Each row comes from the steps of one path. Every step used is in the known rows, and no mark comes twice. Write the path behind each row, first mark first.
Known rows
u-p-t: [  4.2 -21.9  19.5 -24.7  16.6 -19.9 -40.2 -13.6  -9.4  10.9  29.5 -10.1
  15.8  25.1  25.9   3.2   3.4  10.4  33.6]
p-c-k: [-10.2  -5.6  13.5 -43.3  11.0 -23.6 -35.3  -9.2 -23.6   1.9  20.0   8.5
  -1.2  -2.4  42.3 -30.6   8.7   7.3  -3.4]
t-c-k: [-11.6 -12.9  22.2 -30.2  -2.3 -19.6 -33.9 -15.9  -6.7  25.0   1.9  -6.8
   8.2   4.0  54.5 -18.8   5.7 -12.0   9.4]
u-l-p-t: [  3.7 -38.9   4.6 -39.9  17.6 -15.3 -44.8  -8.7 -11.5  -0.1  29.6 -35.1
  14.5   7.4  19.7   1.6 -10.1   6.5  38.3]
p-c: [-10.8   1.0  13.3 -36.8   3.7 -38.0 -18.0  -9.0  -6.1 -10.3  25.1  -5.5
   3.5   0.0  24.1 -28.5   5.5  14.4   0.0]
u-l-p: [-13.0 -24.6  11.2 -41.3  11.8 -21.1 -30.0  -2.0 -11.7  -4.7  26.6 -33.6
   8.2   0.9  28.1  -3.3  -5.7  17.6  26.7]
u-p: [-12.0  -6.5  25.3 -26.0  10.9 -26.0 -25.6  -6.8  -9.1   7.2  25.5  -8.1
   8.9  18.6  33.9  -1.5   8.3  21.1  22.0]
k-p-t-l-u: [ -1.1 -13.4 -16.5 -63.4  25.2 -57.3 -49.1 -26.0   5.4  -2.2  21.9  20.5
  39.1  24.1  12.5   2.4  14.0   9.0  37.0]
c-k-p-t: [ -3.1 -16.3  -4.9 -41.1  19.6 -15.3 -52.3 -21.0 -17.2  28.5  18.3  13.0
  27.4  12.7  46.8   4.0  11.7   0.5  12.6]
k-p-c-t-l: [  1.8  -7.1  -0.4 -58.5  14.8 -44.7 -19.9 -15.6 -20.0  -0.9  22.8  45.7
  29.4   5.0  34.5  -5.6  21.7  29.2   1.1]
u-p-k: [-12.0 -23.5  19.2 -19.7  16.7 -16.9 -41.5 -12.9   1.3   3.0  21.6 -21.8
  12.5  27.2  37.8  -7.5  -0.8  17.4  31.9]
k-p: [-21.2   4.3   1.9 -35.2   6.5 -36.2 -20.4 -15.0   0.0  11.2  21.3   1.9
  26.6   8.8  37.6   1.7  13.8  19.7   4.2]
t-p: [-19.2   2.1  20.2 -37.6   9.9 -38.1 -10.6 -18.8 -13.3   2.8  18.3 -17.7
  12.8  12.7  26.3  -5.7   2.3  10.6  10.4]
l-u-p-c: [-11.7   1.1  24.6 -47.5   2.9 -59.1 -28.0  -4.0  -5.8 -19.1  24.3  -8.2
  10.1  21.7  14.7 -22.2  17.4  25.6  19.9]
c-k-p-t-l-u: [ -0.8 -21.0 -14.8 -69.9  32.8 -43.2 -65.9 -25.1 -11.0  10.8  15.7  32.5
  34.2  21.3  30.1  -0.7  17.1   1.1  34.4]
l-p-t: [ -7.7 -25.6  11.3 -32.3  17.4 -25.1 -33.3 -22.3  -5.2   3.7  20.4 -39.2
  11.6  14.8  30.5  -4.0  -2.5   1.7  27.3]
k-p-t: [ -5.3  -9.9  -5.2 -34.1  12.7 -29.4 -34.8 -20.9   0.1  16.0  25.2  -1.7
  31.6  15.5  30.0   7.7   8.9   9.3  15.9]
u-l-p-c: [ -7.1 -18.1  15.2 -50.3   4.7 -28.5 -22.2   1.8 -17.5 -20.8  29.9 -30.5
   9.4  -3.5  24.2 -18.8  -1.2  22.0  17.5]
l-p-t-c: [ -2.8 -25.2  22.9 -29.4  -2.6 -28.9 -23.4 -25.2   5.4  11.5   5.2 -52.4
  21.1  16.8  40.5  -7.9  -1.1 -10.7  30.0]
c-k-p-t-l: [  4.4 -22.8 -10.8 -59.4  34.0 -19.2 -56.4 -24.6 -21.4  20.2  21.5  34.1
  33.6  14.2  44.9   4.1  11.3   1.9  27.6]
t-l: [ -8.6 -10.9   3.4 -45.3  23.5 -34.3 -30.5 -16.8  -4.8  -2.1  24.3  16.3
   9.2   6.1  25.6 -10.9   0.8  11.5  24.1]
l-p: [-24.8 -10.9  18.3 -34.6  11.6 -30.7 -19.0 -16.2  -4.8  -0.9  17.1 -37.1
   5.8   8.0  38.0  -9.0   1.1  14.3  14.3]
u-l: [ -4.8 -18.7   3.5 -33.5   9.6 -20.1 -37.1   1.1  -6.7   1.0  32.1  -2.2
   6.3  -3.6  18.1  -5.9  -6.2  13.7  21.5]

Which path is each row?
[ -8.4 -43.7   5.6 -43.1  32.8 -23.0 -41.3 -25.5  -9.1  -1.6  10.5  -5.4
  12.0  15.5  41.6  -5.8  -2.9  14.6  32.2] -> c-t-l-p-k
[  1.8 -10.2   7.1 -31.6  -7.0 -33.6 -25.3 -24.2  11.2  23.4  10.1 -14.4
  42.9  16.8  40.3   3.2  10.6  -5.0  18.9] -> k-p-t-c
[-20.1  -2.1   1.8 -42.1  14.2 -21.3 -37.6 -13.8 -16.7  24.3  16.0  14.6
  21.3   6.1  56.0  -1.7  16.1  12.7   0.5] -> c-k-p
[ -1.7 -39.1   8.4 -44.7  30.9 -42.4 -57.9 -18.5  -3.0  -3.8  14.0  19.9
  15.7  33.4  22.3  -4.0   8.3  21.5  46.0] -> c-t-l-u-p-k
[ -7.4  -0.2   4.7 -41.2   2.0 -40.2 -15.5 -11.3 -16.8   6.8  20.5  23.1
  22.8   2.4  36.9  -6.8  22.3  29.2 -13.2] -> k-p-c-t
[  7.8 -25.8  -2.8 -43.7  29.4 -27.7 -45.0 -23.6  -4.6   1.4  27.7  14.8
  15.0  13.3  17.4  -6.0  -4.0   0.4  36.3] -> p-t-l
[ -9.5 -27.3   8.9 -50.2  29.5 -46.2 -55.8 -17.1   7.1 -14.1  17.5  -1.1
  20.1  35.4  21.3 -11.3   3.8  18.4  53.7] -> t-l-u-p-k
[ -8.7 -17.1  17.4 -66.8  25.0 -29.8 -32.0 -15.0 -31.5 -11.7  15.9   1.9
   7.8   3.9  50.1 -26.3   8.2  11.6  17.0] -> t-l-p-c-k
[ -3.4  -4.5  -5.8 -70.3  14.3 -69.0 -29.4 -16.3 -10.8 -11.6  17.6  44.8
  29.5  11.4  19.1 -10.1  26.8  28.6   8.1] -> k-p-c-t-l-u
[-12.2   1.8  23.5 -53.4  10.3 -30.9 -19.3 -15.0 -36.0   0.4  16.2  -3.9
   8.8   5.7  40.0 -24.4  10.4   7.0  -3.2] -> t-p-c-k
[ 10.3 -45.4  16.7 -42.5   4.7  -3.8 -51.9 -11.2 -19.5  19.2   9.9 -34.9
  20.7   6.7  48.1  -4.9  -5.4 -16.1  38.7] -> u-l-p-t-c-k
[-14.6  11.2   5.1 -46.4  -0.3 -44.0 -13.4 -10.6  -5.2  -4.5  24.1   3.6
  26.3   5.4  34.3 -14.1  18.5  24.5  -5.4] -> k-p-c
[  5.9 -15.2   7.2 -50.6  18.4 -39.0 -26.2 -14.4 -20.7  -7.9  23.3  38.8
   6.0   0.4  23.8 -19.1   9.5  19.9   6.8] -> p-c-t-l
[-11.6 -24.9  12.1 -27.7  18.0 -25.0 -27.1 -25.8 -12.8   9.3   9.8 -12.5
  12.6  17.5  32.4  -4.7  -1.5   9.9  12.5] -> c-t-p-k
[-16.4 -16.3  13.5 -52.2  24.7 -34.9 -23.1 -19.6  -8.4  -8.0  18.4 -14.2
  11.9  11.5  36.0  -7.8   0.7  14.8  29.7] -> t-l-p
[-13.0 -39.2   4.7 -35.4  17.6 -11.6 -44.4  -8.4  -1.3  -9.7  21.9 -46.3
  13.2   7.2  32.7  -9.4 -13.8  12.7  37.3] -> u-l-p-k
[ -1.3 -19.9  13.9 -36.1  15.9 -44.0 -49.7 -14.5  -0.6   1.7  23.9 -12.6
  15.3  32.4  10.2  -1.2   8.4   9.5  40.9] -> l-u-p-t
[-14.3  -2.0  14.9 -38.7  -6.1 -24.8 -28.1 -17.6  -7.0  31.6   1.2   1.5
  31.6   7.9  66.1  -5.6  17.8   0.0   3.3] -> t-c-k-p
[ -1.3 -23.1   3.3 -41.9  24.3 -30.4 -32.9 -17.7 -15.7   8.5  20.3  36.2
   5.6   4.2  27.0  -3.3   4.6  14.1  16.6] -> c-t-l
[  4.4 -15.9 -10.8 -53.2  26.0 -33.6 -40.1 -25.2  -3.5   8.0  27.3  22.2
  38.3  17.7  27.2   8.4   8.7   9.7  30.4] -> k-p-t-l
[ -5.5 -25.7  15.2 -56.1  12.2 -16.0 -39.4   2.6 -34.9  -8.4  24.5 -17.7
   4.2  -5.7  41.9 -22.2   2.0  14.6  15.2] -> u-l-p-c-k
[-18.3  -4.3  21.8 -37.4   9.5 -50.3 -36.1  -8.1   0.9  -2.3  20.0 -11.5
  10.2  26.0  19.0  -6.8  12.9  21.4  28.9] -> l-u-p
[  2.0 -23.2  -8.0 -55.6  28.8 -52.6 -54.2 -24.2   5.4  -8.6  22.5  12.6
  15.7  20.2   1.7 -10.8   1.0  -1.0  43.2] -> p-t-l-u
[ 12.6 -27.8  13.6 -42.5  29.0 -23.6 -45.4 -18.2 -13.6   3.3  31.4  13.4
  21.0  27.3  22.4   4.8   3.4  11.7  48.6] -> u-p-t-l
[ -9.3 -12.0  15.5 -55.8  22.5 -55.2 -40.4 -11.0  -3.9 -10.2  22.7  12.6
  15.8  28.2  15.9  -5.4  12.4  23.7  43.4] -> t-l-u-p
